Each row comes from the steps of one path. Every step used is in the known rows, and no mark comes twice. Write the path behind each row, first mark first.
Known rows
Z/Q/M: [-36  30  38  28  23 -19  60  26 -24  21  43  34  -5  -1  54   0  -5  -8
  60  33  20]
Y/N/M/H/G/D: [ 51 -31 -29  -7  30  38 -38  -2  25  43 -38  16 -37  66 -55 -32 -23   8
  -6 -53 -67]
H/M/D: [-13 -16 -15 -21 -47   6   8 -36 -63 -11  -1 -32  16 -59  16 -18  18 -11
 -60  -1  -7]
N/M: [ 48  -9 -14  23 -10 -15 -12 -36  11 -16 -25  11 -30 -11 -11   4  21  28
  16  28  15]
Y/N/M/D/G: [  9 -22 -46  66 -40  43 -43   2  43  19 -32  -7 -28 -32 -27 -21  42   6
   4 -20 -31]
G/H: [ 25  15 -12   7  28   1  -6  34   7  -2  -4   8  21  -1  -3  20 -11  11
  -6   0  14]
D/G: [  6  21   4  30 -10   6 -16  18 -12 -11  -3  11   1 -18   1  49   1  25
  26  -1 -33]
N/M/H/G: [ 57 -34 -20 -29 -12 -25 -28 -64  -5 -14 -39  -7 -26  76 -30 -17  31  50
  11  10 -33]
Y/N/M: [ 58  -4 -45  39   6  11 -28  -3  49   8  -9  14 -65 -14 -17  -4  -9  10
  18 -34  -5]
H/M: [ 16   4  -2 -23  -6 -21  14 -29 -65 -31  10  -5 -18 -43  17  31 -29   7
 -37 -17  12]
Q/Z: [ 26  77  -3  14 -15   6  -4 -13 -19  38  55   3  23  -7  -6  44   4 -30
  36  58 -33]
Y/N: [ 39  29 -39  20  16  24 -19  33  33  26  31   8 -44 -18   6  11 -31  -9
  16 -61 -44]
H/M/Q: [ -9 -14  28 -60   4  -3   5 -33 -49  -6  40  -6   2 -18  40  15 -20   4
 -31  -7  71]
Y/N/M/D/G/H: [  5 -29 -51  67 -10  44 -44  33  53  15 -50  -3  -2 -18 -42 -18  32   9
 -16 -19   7]
Q/M/N: [-27  13  34  14 -30 -62  54  12  15 -18  24  -7 -14  -9   3  18  18  -1
  36  23  25]
G/D/M/H: [-10  -9  10 -31  34  57 -43  -2  52  -7 -16   3  -7  28 -22 -27 -60 -47
 -12 -43 -64]
Q/M/H: [  3 -15  21 -27  -9 -21   5  -2 -13 -43  27   6 -32  32  16 -17  17  -8
  64 -11  -4]
M/H: [ 39   2 -20 -38 -14  -9 -25 -15   0 -29  10  -7 -18  29  -4 -22  19 -10
  23 -23 -51]
Z/Q/M/H: [-24  10  25 -16  11 -26  40   5 -22  -8  39  25 -20  42  40 -40  16 -27
  68   8  -2]
Z/Q: [ -3  48  -1  17  18  -8  33  12 -14  35  26  18   7  -3  35  -4  -4 -12
  22  18 -27]

Which path is each row?
[-12 -19  22 -59  35  -1   5  -4 -36 -10  23  -2  26  -4  26  18 -31   7
 -50 -10 108]
G/H/M/Q
[-26  -5 -12  33 -18  33 -21  42   1   6 -27 -14  60 -22 -11   4  38   9
 -16  13 -10]
M/D/G/H
[ 11  -4  -8 -22  22 -22  12   1 -54 -36  -6   0   7 -29   4  36 -39  11
 -57 -17  51]
G/H/M
[ 59 -30 -25 -19 -21 -22 -32 -55  16 -47 -28  -1 -45  33 -25 -35  42   8
  24   7 -11]
N/M/H
[-46  -4  54 -27  59  83 -31  16  70  48  15   8  26   7  16  -2 -70 -31
 -12 -12  19]
G/D/M/Q
[-17 -24 -19 -21 -17   7   7  -7 -53 -15 -16 -30  39 -44   3 -17   7  -8
 -80  -4  32]
G/H/M/D
[-30   0   7   1 -20 -65  30   8 -33 -55 -25 -16  18 -28 -31  66 -16  14
 -62  -6  48]
D/G/H/M/N
[ 20  -4   9 -42  19  24 -15   7 -26  34 -16   1  24  64 -28 -10 -16   7
  -9 -19 -88]
M/H/G/D
[-42  18  25   9  15  13   9  16  82  19 -18 -10  11 -12 -36  11 -57 -37
 -36 -10 -32]
G/D/M/N
[  2  14   0  29  20   9 -18  49  -1 -13 -16  16  27  -4 -12  54  -9  30
   6  -1   7]
D/G/H
[-91   3  33  53   5  17  41  63 -19  28   5  18  60  -8  30 -13  34  -8
  30  48  35]
Z/Q/M/D/G/H
[ 25 -26  16 -14   3   4 -21 -39  31  10   5   7  -9  12  10 -14  30  25
  25  37  68]
N/M/Q
[-56  38  40  24  -9 -71  91  20   6  18  37   7   1   2  27  -3  16 -22
  43  44  25]
Z/Q/M/N
[-67  13  26  29 -18   9  54  19 -20  44  32   3  27 -16  54 -51  43 -26
  39  46   2]
Z/Q/M/D
[ 19 -27 -26  24 -50  11 -17 -41  18   7 -36 -19   5 -26 -12 -45  67   8
  -4  44  -6]
N/M/D
[  5 -10  -6 -47  21  20 -48 -40  43  -7 -13 -23 -13  80  -6   0 -44  17
  -6 -40 -68]
D/M/H/G
[ -9   3  -5 -24  -9 -74  43  -5 -25 -40 -12 -25  13 -25 -23  34 -20  -1
 -73  -7  56]
G/H/M/N
